Each row was made from one walk, in order. Every step used is in the known rows, and no mark comes twice. Write each row's walk.
Known rows:
fimif-poni-valo-tave: [.07,-.08,.00,.27,.05,.02,.08,-.08,.01,.09,-.05,.02,-.12,.15,-.08,-.01,.32,.02,.07,-.01]
poni-fisa-garu: [-.08,-.08,-.07,.03,.13,.07,.06,.23,.04,-.26,.18,-.07,.20,-.18,.03,-.12,-.07,-.06,-.04,.06]
fisa-garu-poni-fimif: [-.01,.02,.03,-.01,-.10,.20,-.04,.38,.10,.17,-.04,-.07,.05,-.05,.03,-.14,-.04,.12,-.15,.04]
poni-valo: [.34,.00,.03,.01,-.04,-.15,-.07,-.05,.16,.14,-.19,.09,.04,.02,.06,.14,.13,.03,.15,-.03]
fimif-fisa: [-.09,-.09,-.05,-.21,.27,-.03,.05,-.13,-.07,.02,.02,.00,.16,.01,.15,.06,-.09,-.08,.11,-.11]
fimif-fisa-garu-poni-tave-valo: [.03,-.08,-.11,-.16,.16,.06,.03,.14,-.14,.18,.08,-.11,.19,.03,.12,-.22,-.12,-.03,.13,-.08]
tave-fisa: [-.04,-.12,.01,-.20,-.06,-.06,.08,-.20,.06,-.36,-.06,.05,.03,-.09,-.01,.24,-.10,.00,-.02,.07]
fisa-garu-poni-fimif-tave-valo: [-.09,-.01,.01,.05,-.12,.18,-.06,.29,-.05,.25,-.01,-.07,.02,.00,-.03,-.22,-.04,.12,-.07,.04]
garu-poni: [.22,-.15,-.03,-.07,.01,.10,-.01,-.09,.18,.08,.04,.01,.10,-.06,.10,-.11,-.02,-.02,-.03,.00]
fimif-fisa-garu-poni-valo-tave: [.18,-.07,-.05,-.21,.17,.06,.09,.28,-.16,.13,-.01,-.11,.01,.01,.11,-.13,-.08,.01,.10,-.08]
valo-poni-tave-fisa-garu: [.12,.32,-.13,.01,-.07,-.27,-.07,-.11,.09,-.28,.10,.01,.14,.01,-.01,.10,.03,-.15,-.11,.02]
tave-fisa-garu-poni: [.07,-.10,-.02,-.22,-.16,.05,.13,.15,.01,-.29,-.06,-.08,.03,-.13,-.04,.05,-.15,.10,-.07,.12]
fisa-garu-poni-valo-tave: [.30,.02,.00,-.02,-.13,.07,.03,.43,.06,.13,-.08,-.11,-.05,-.06,.00,-.12,.01,.08,.01,.04]
fisa-garu-poni-fimif-tave: [-.05,-.03,.00,-.01,-.13,.20,-.05,.41,-.03,.18,-.02,-.08,.07,-.04,-.03,-.18,-.05,.11,-.13,.05]
tave-valo: [-.19,.03,.07,.21,.05,-.12,-.05,-.50,.11,.17,.01,.09,-.02,.08,.04,.06,.01,-.03,.20,-.05]
valo-tave-fisa-garu: [-.01,-.04,.06,-.12,-.03,-.01,.10,.11,-.07,-.37,-.02,-.03,-.29,-.07,-.04,.19,-.01,-.07,-.05,.05]
fimif-fisa-garu: [-.12,.00,-.06,-.20,.17,.02,.09,.19,-.13,.05,-.02,-.10,.16,-.01,.11,.01,-.14,.00,.09,-.09]
valo-tave: [-.01,-.02,.08,.00,.09,-.03,-.01,-.08,.03,-.15,.02,.05,-.24,.00,.05,.18,.08,-.18,-.01,-.04]
garu-fisa: [-.12,.16,-.02,-.02,-.03,-.01,.06,-.06,.27,.13,.05,-.01,.21,-.10,-.05,-.08,.01,-.05,.03,-.24]
valo-tave-fisa: [.01,-.09,.07,-.13,.03,-.04,.07,-.12,-.03,-.38,.01,.05,-.29,-.04,-.01,.24,.02,-.13,-.04,.02]
poni-fimif-tave-valo: [-.40,-.08,.07,.14,.03,.12,-.21,-.20,-.12,.28,.00,.16,-.01,.14,-.06,-.01,.05,.03,-.06,-.02]
tave-valo-poni: [-.13,.30,.07,.31,.08,-.26,-.04,-.62,.12,.12,.05,.11,-.06,.11,.02,.09,.03,-.07,.11,-.07]
fisa-garu: [-.10,.12,.01,.01,-.11,.01,.03,.33,.07,-.01,-.08,-.11,.10,-.09,.00,.05,-.05,.05,-.01,.03]

Write each row's walk:
[-.33,-.09,.04,-.05,-.07,.16,-.13,.11,-.17,.02,-.05,.08,.01,.04,-.10,.05,-.02,.08,-.19,.05]  poni-fimif-tave-fisa-garu
[.09,.01,-.02,-.04,-.12,.11,.04,.36,.09,.08,-.03,-.13,.09,-.10,.03,-.13,-.07,.07,-.05,.05]  fisa-garu-poni
[-.14,-.14,-.11,-.14,-.17,-.02,.05,.14,-.31,-.25,-.03,-.06,.10,-.08,-.17,.07,-.10,.03,.05,.08]  fimif-tave-fisa-garu
[-.17,.29,.03,.10,.01,-.12,-.10,-.25,-.05,-.08,.04,.13,-.03,.09,-.07,.15,.04,-.03,-.25,.00]  valo-poni-fimif-tave-fisa
[-.34,-.08,.04,.04,.01,.15,-.20,-.03,-.09,.16,-.02,.14,.04,.08,-.04,.04,.05,.02,-.16,-.01]  poni-fimif-tave
[-.19,.04,-.10,.21,.06,-.15,-.05,-.37,-.25,-.02,.16,.05,.07,.05,-.13,-.05,-.01,-.10,.15,-.02]  fimif-tave-valo-poni-fisa
[.21,-.09,-.01,-.21,-.18,.01,.11,.18,.01,-.22,-.10,-.07,.01,-.12,-.04,.04,-.11,.13,-.02,.11]  tave-fisa-garu-poni-valo
[.49,-.15,-.01,-.06,-.04,.03,-.04,-.02,.20,.21,-.06,.03,.05,-.01,.09,-.12,.06,.04,.06,-.01]  garu-poni-valo
[.01,-.08,.09,-.12,-.02,.10,.05,.14,-.06,-.25,.01,.00,-.33,-.03,-.03,.09,.00,-.03,-.14,.05]  valo-tave-fisa-garu-poni-fimif
[.02,-.07,-.07,-.23,.16,.09,.09,.22,-.12,.10,.02,-.12,.16,-.02,.12,-.13,-.15,.02,.06,-.07]  fimif-fisa-garu-poni
[.38,-.02,.07,-.07,-.07,-.12,.02,.13,.00,-.08,-.17,.03,-.24,.01,-.02,.17,.11,.02,.11,.03]  poni-valo-tave-fisa-garu
[.38,-.02,.06,.03,.01,-.13,-.05,-.01,.09,.06,-.14,.09,-.20,.05,.04,.15,.18,-.05,.14,-.04]  poni-valo-tave
[-.24,.31,.12,.33,.08,-.16,-.12,-.59,.11,.22,.06,.16,-.11,.16,.02,.07,.06,-.03,.01,-.06]  tave-valo-poni-fimif
[.00,-.10,.02,-.20,-.16,.11,.08,.17,.02,-.21,-.06,-.04,.00,-.10,-.03,.03,-.13,.13,-.14,.12]  tave-fisa-garu-poni-fimif
[.13,-.01,-.10,.02,-.13,.07,-.06,.29,.08,.14,.05,-.12,.14,-.04,.02,-.24,-.04,.01,.03,.04]  fisa-garu-poni-tave-valo
[.09,-.09,.05,-.15,-.04,.04,.10,.12,-.07,-.32,.01,-.04,-.30,-.07,-.02,.10,-.02,-.06,-.06,.05]  valo-tave-fisa-garu-poni
[.10,-.10,-.18,-.18,-.14,-.07,-.10,.16,.05,-.26,.05,-.04,.25,-.06,.00,.01,-.01,-.11,.00,.06]  poni-tave-fisa-garu
[.21,-.28,-.08,-.05,.14,.15,.02,-.06,.15,-.09,.20,.00,.16,-.14,.11,-.24,-.05,-.08,-.06,.02]  garu-poni-fisa
[.09,-.18,-.12,-.16,-.19,-.01,.04,.19,-.29,-.16,-.06,-.07,.08,-.06,-.17,-.02,-.07,.07,.08,.08]  fimif-tave-fisa-garu-poni-valo
[-.31,-.01,.08,-.09,.17,.18,-.10,.15,-.05,.23,-.03,.05,.06,.08,.09,.00,-.04,.06,-.16,-.06]  poni-fimif-fisa-garu
[.29,.02,-.01,-.03,-.15,.06,.01,.41,.10,.16,-.10,-.12,.06,-.07,.02,-.14,-.02,.11,.02,.04]  fisa-garu-poni-valo
[-.15,.27,.02,.32,.11,-.21,.00,-.43,.05,.01,.15,.05,-.02,.04,-.01,-.03,.00,-.07,.09,-.03]  tave-valo-poni-fisa-garu
[.08,-.11,.00,.21,.02,.02,.12,-.11,-.02,-.01,-.05,.02,-.15,.13,-.10,.02,.29,.04,.07,.03]  fimif-poni-valo-tave-fisa
[-.13,.22,.03,.31,.17,-.23,-.02,-.60,.08,.00,.17,.10,-.01,.06,.02,-.01,.01,-.11,.10,-.05]  tave-valo-poni-fisa
[.07,-.08,-.01,.22,-.03,.04,.13,.05,-.05,.00,-.07,-.03,-.15,.11,-.13,-.01,.27,.08,.05,.05]  fimif-poni-valo-tave-fisa-garu
[-.25,.28,.10,.26,.17,-.16,-.09,-.59,.03,.25,.06,.15,-.09,.19,.04,.03,.02,-.03,.03,-.10]  tave-valo-poni-fimif-fisa
[-.26,.32,.09,.27,.12,-.14,-.07,-.43,.00,.26,.05,.10,-.09,.17,.01,.01,.00,.01,.02,-.07]  tave-valo-poni-fimif-fisa-garu
